Each row was made from one walk, in order. Every step used is in the known rows, and no mark comes twice. Write each row's walk.
Known rows:
reve, fode: [ 2.13 -0.06 -1.25 -1.86  2.57 -1.08  2.86 -2.20 -0.21  1.14  1.47  1.73
 -1.05  1.61 -2.60 -1.61 -0.82 -0.31 -1.67  0.55  2.59]
fezal, meli, reve, fode, gete: [ 1.18 -1.80  0.47 -3.32  1.22  0.80  1.45 -3.33  0.32 -5.63 -5.49  3.27
  0.89 -1.68  0.12 -6.35  2.51 -1.92  1.04 -2.34  2.24]
fezal, meli, gete: [ 2.72 -0.54  1.91 -3.76  2.19  2.20 -1.21  2.11 -3.58 -3.05 -3.30  2.23
 -0.92  0.74 -3.88 -0.34  0.40 -4.01 -0.93  0.53  2.03]
sopate, reve, fode, gete: [-1.96 -2.43 -1.16 -1.26  3.81  1.49  1.55 -0.81  2.45 -1.39 -1.07  1.66
  0.33  0.42 -1.03 -4.05  1.39  0.96  0.53 -0.44  3.77]
sopate, reve: [-0.59 -1.40 -1.98 -2.53  3.95  2.60 -2.48  0.05  0.18 -2.82  2.98  1.24
 -2.03  0.18 -1.24 -0.15  0.67 -0.14  0.14  2.34  2.42]
reve, fode, fezal: [ 2.43  3.39  1.80 -1.94  0.10 -1.90  2.84 -0.35 -0.15 -1.67 -0.81  0.00
 -2.95  2.29 -2.73 -2.68  0.94 -1.29 -2.20  1.93  1.18]
gete, sopate, reve, fode, fezal, meli: [ 2.81  5.45  1.74 -2.31  3.66  1.37  1.77  3.64 -1.97 -5.45 -1.29  0.09
 -3.90 -2.12 -2.38 -0.40  7.96 -2.38  0.86  2.02  1.56]
gete, meli, reve, fode, fezal: [-2.58  1.77  0.32 -1.69 -3.69 -1.23  1.18 -3.63 -0.14  0.84 -2.03  0.64
 -2.84 -0.93 -3.94 -3.11  2.37 -1.11 -2.00  1.48 -3.00]
fezal, sopate, reve: [-1.54 -3.53 -2.44 -2.79  1.81  3.41 -2.91  2.69 -0.80 -3.93  2.59  0.37
 -2.61  1.28 -0.85  2.75  3.25 -1.30  0.64  3.48  0.34]
meli, gete: [ 1.13 -1.77 -0.06 -2.30  2.23  1.66 -0.10  0.84 -0.28  0.90  0.28  3.21
 -0.26  1.89 -4.32 -1.33 -2.16 -2.10 -2.37  0.78  0.68]
fezal, sopate, gete, meli, reve, fode: [-2.75 -1.45 -3.14  0.04 -2.98  0.81  0.39 -2.40 -2.15  6.06 -1.42  0.25
 -3.92 -1.44 -0.69  0.28  3.49 -0.24 -1.02  1.95 -4.31]
reve, fode, gete: [ 2.04 -1.83  0.02 -1.11  1.82  0.05  3.53 -1.46  1.21 -1.00 -1.19  2.18
  1.29  2.59 -1.10 -5.08 -1.70 -0.55 -0.57 -0.70  3.05]
fode, fezal: [ 3.21  2.46  1.73 -2.45 -0.28  0.23 -0.05  1.81 -0.91 -4.37 -0.07 -0.73
 -2.63  2.86 -1.45 -2.01 -0.53 -2.50 -1.10  2.40  0.77]
fezal, sopate: [ 1.80 -2.89 -1.44 -2.49  0.15  1.78 -1.04  2.42 -1.16 -2.73  2.50  0.44
 -1.93  3.42 -0.84  1.59  0.05 -3.25 -0.48  2.63 -0.26]
gete, sopate: [ 4.89  0.82 -1.71 -1.13  3.97  1.91  1.89  1.49  0.09 -1.14  5.96  3.91
 -0.64  1.55 -1.65 -1.35 -0.58 -3.59 -0.71  0.75 -0.25]
reve, fode, gete, votasef: [ 0.36 -1.70  0.57  0.09  0.57 -2.93  1.60 -2.82  0.55 -1.03 -0.68  2.04
 -0.94  2.38 -0.55 -4.64 -1.81  1.66 -3.09 -0.23  1.65]
sopate, reve, fode, fezal: [-0.90  2.32  1.06 -2.42  1.56 -0.39  1.01  0.62  0.46 -2.17 -0.89 -0.45
 -3.49  0.10 -3.13 -1.58  4.18  0.70 -0.75  2.58  2.06]
fezal, meli, reve, fode, gete, fuposo: [ 2.11 -0.17  0.63 -2.28  2.49 -1.14  0.88 -3.75 -0.29 -5.63 -0.87  4.27
  0.62 -0.10  0.01 -6.52  3.58 -2.21  1.55 -4.23  2.24]
meli, gete, votasef: [-0.33 -1.79  0.96 -1.16  0.09 -1.43 -2.02 -0.76 -1.52  0.42  0.44  2.78
 -2.05  2.14 -3.75 -1.01 -2.20 -0.14 -5.03  1.45 -0.56]
gete, votasef: [ 1.88 -0.45 -0.41 -1.58  0.59 -2.18 -2.37 -1.82 -1.90 -2.10  3.43  1.06
 -2.66  2.62 -0.86 -0.95 -2.61  0.76 -3.49  2.00  0.64]
fezal, meli, reve, fode: [ 1.51 -0.14 -0.52 -4.05  1.69 -0.45  0.24 -4.40 -1.83 -3.58 -2.74  2.54
 -1.27 -2.16 -1.61 -3.31  3.43 -1.65  0.32 -1.25  1.29]
fezal, meli, reve: [ 1.96 -0.81 -0.56 -4.63  1.34  1.48 -2.68 -2.45 -2.14 -7.11 -1.65  2.15
 -1.38 -1.52 -0.29 -2.86  1.72 -2.65  0.92 -0.31  1.00]
gete, sopate, reve, fode, fezal: [ 0.86  4.06  0.42 -1.01  3.49  0.78  3.60  1.96  1.03 -1.87  2.48  1.41
 -3.41 -0.97 -2.87 -1.32  6.21 -0.77 -0.55  2.22  0.17]

Which walk is each row?
[ 1.60  3.55  5.77 -2.60 -1.64 -3.17 -0.48  1.20 -4.22 -3.06 -6.92 -0.19
 -4.75  0.21 -5.07 -1.63  3.69 -1.21 -4.86  1.80  0.66]	reve, fode, fezal, meli, gete, votasef
[ 4.60  1.40  0.84 -2.59  4.21  3.14  1.02  4.06 -2.81 -2.54 -0.38  4.00
 -0.48  0.06 -3.86 -0.12  2.18 -5.52 -1.06  0.05  0.21]	fezal, meli, gete, sopate
[ 1.78  0.95  1.84 -2.64 -2.21 -1.05  2.35  2.77 -1.05 -2.58 -1.88 -1.20
 -3.89  3.09 -1.98  0.49  3.14 -1.90 -1.34  3.07 -0.80]	reve, fode, fezal, sopate
[ 1.31 -1.78 -2.08 -1.08  2.77  1.61  5.07 -3.57  3.52 -1.16  1.16  6.36
  1.97 -1.10 -0.31 -7.01  2.14 -1.72 -0.44 -2.55 -1.04]	meli, reve, fode, gete, sopate
[ 1.27 -0.39 -0.60  0.21 -1.22 -1.01 -3.23  2.31 -4.07 -0.20  0.70 -1.49
 -5.73  2.56  1.88  1.71  0.59  0.66 -3.12  4.12 -2.01]	fezal, sopate, gete, votasef
[-1.42  3.91  0.22  0.43 -3.17 -0.85  1.08 -2.34 -1.88  4.08 -3.86 -0.79
 -5.12 -1.80 -1.54 -3.68  3.12  0.29 -1.78  1.95 -3.15]	sopate, gete, meli, reve, fode, fezal
[-0.06 -1.47  1.21 -2.69 -0.37 -1.64 -1.22 -5.06 -1.09 -6.36 -5.45  2.71
 -0.69 -2.08  0.46 -6.25  2.40  0.78 -1.57 -1.41  0.88]	fezal, meli, reve, fode, gete, votasef
[-2.50 -2.79 -2.40 -2.42  2.26  1.40  0.11  0.89  0.11 -0.64  1.16  0.15
 -2.58  0.25 -2.18  2.49  4.61 -0.08  0.00  2.64  0.92]	fezal, sopate, reve, fode
[ 2.65 -0.48  0.06 -0.08  2.99 -1.82  3.56 -1.21  0.97 -0.10  3.68  3.71
  1.13  4.01 -0.92 -4.93 -0.88 -0.71  0.02 -2.92  2.74]	reve, fode, gete, fuposo
[ 0.52  1.22 -0.24 -2.53  5.86  3.02  2.24  2.43 -1.51 -0.06 -1.17  3.82
 -1.88 -2.96 -5.36  0.24  6.79 -2.69 -0.43 -0.09  1.39]	fezal, meli, gete, sopate, reve, fode
[ 1.06  0.50  0.04 -2.71  5.73  4.98 -0.85  4.48 -2.02 -3.34  0.01  3.76
 -1.45 -2.27 -4.44  0.63  5.56 -3.95 -0.02  0.85  0.74]	fezal, meli, gete, sopate, reve
[ 0.08  1.18  0.94 -3.05 -1.06 -1.55  1.76 -3.66  1.09 -3.16 -1.84  1.74
 -2.32 -0.61 -2.04 -5.19  2.97 -0.59 -1.75  0.47 -1.00]	meli, reve, fode, fezal
[-2.33 -2.10 -2.91 -1.70 -1.81  1.99 -1.99 -4.22 -0.21  0.45  1.93  2.70
 -0.94 -0.59 -2.50 -2.03 -1.07 -1.75 -0.93  0.57 -2.58]	gete, meli, reve
[-1.96  1.26 -0.24 -0.46 -5.65  2.37 -3.01  2.20 -3.21  0.12 -2.81 -1.72
 -6.10 -0.27  0.20 -0.16  3.60 -2.10 -0.64  3.79 -6.18]	fode, fezal, sopate, gete, meli, reve
[ 3.22  4.64  2.09  0.41 -0.72 -2.71  1.63  3.72 -3.57  1.07  1.48 -1.78
 -6.36  3.29  0.32  0.38  4.65 -1.36 -1.46  1.78 -1.26]	reve, fode, fezal, sopate, gete, fuposo
[-2.35 -4.05 -2.14 -1.34 -2.02  2.67 -1.19 -2.61  1.60 -1.25 -1.32  3.27
  1.06  0.22 -0.94 -5.49 -1.75 -1.96  0.24 -0.73 -2.30]	fode, gete, meli, reve
[-1.08 -0.26  0.22 -3.03 -0.87  2.83 -2.81  5.31 -0.88 -6.40 -0.15 -1.79
 -4.30  1.40 -1.14  1.80  4.94 -1.88  0.34  4.89 -0.99]	fode, fezal, sopate, reve
[-1.07 -0.54 -2.53 -1.84  4.22  0.20  1.03 -2.00  0.71  0.56  1.96  1.33
 -1.69 -0.51 -2.66 -0.56  2.39  1.03 -0.15  1.39  3.18]	sopate, reve, fode
[-2.99 -1.61 -2.87 -1.44 -1.01 -0.59  1.19 -5.80 -0.03  3.71  0.90  2.95
 -1.20 -1.14 -3.94 -2.77  0.37 -0.32 -1.53 -0.31 -2.05]	gete, meli, reve, fode
[ 4.67  4.76  3.74 -3.10  0.39 -1.66  1.33  1.92 -3.17 -5.46 -5.05 -1.41
 -3.55  0.96 -2.28 -1.69  3.43 -2.82 -0.48  1.41  2.76]	reve, fode, fezal, meli
[ 1.00  0.32 -3.02 -1.49  5.50  3.28 -0.03  1.70  0.90 -1.85  6.45  2.94
 -1.33 -0.07 -1.64  0.13  2.65 -1.52  0.39  1.40  0.77]	gete, sopate, reve
[-0.77 -3.46 -1.32 -1.89  1.07  0.18  2.44 -5.12  2.82 -2.04 -2.29  4.08
  1.76 -0.65 -0.09 -7.62  0.35 -0.23 -0.22 -1.81  0.72]	meli, reve, fode, gete
[ 0.92 -1.32 -1.85 -0.48  5.19  5.10  1.37  3.06  2.29 -3.54  3.14  3.14
  0.45  0.15  0.23 -3.19  1.74 -1.71  1.23  0.38  1.19]	fode, gete, sopate, reve
[-0.82 -0.37  0.55 -3.72 -3.11 -0.72  0.97 -1.06  0.13 -3.67 -2.32  0.99
 -3.25 -0.19 -1.48 -2.00  4.81 -1.99 -1.36  1.73 -2.82]	meli, reve, fode, fezal, sopate
[ 3.22 -1.35  0.13 -0.32  2.78 -0.13  0.61  0.83  0.83 -3.76  4.62  3.14
  1.16  4.75  0.41 -4.37 -2.46 -1.92  0.51 -2.16  1.93]	fode, gete, fuposo
[-2.52 -4.43 -1.35 -1.74  1.74  2.56  1.13  1.97  1.55 -2.56 -1.65  0.90
 -0.47  1.03 -0.38 -0.87  3.71 -0.26  0.84  1.12  1.70]	fezal, sopate, reve, fode, gete
[-3.58 -4.35 -0.67 -0.51  0.34 -0.17 -1.08  0.73  0.31 -3.19 -1.08  0.18
 -2.29  1.06 -0.21 -0.67  3.96  2.23 -1.54  2.32  0.05]	fezal, sopate, reve, fode, gete, votasef
[ 1.04  3.41  2.43  0.60 -3.05 -4.02 -0.72  2.37 -4.09  0.20 -2.90 -3.26
 -7.95  1.81  0.40  0.50  3.85  1.76 -4.41  4.67 -2.29]	reve, fode, fezal, sopate, gete, votasef
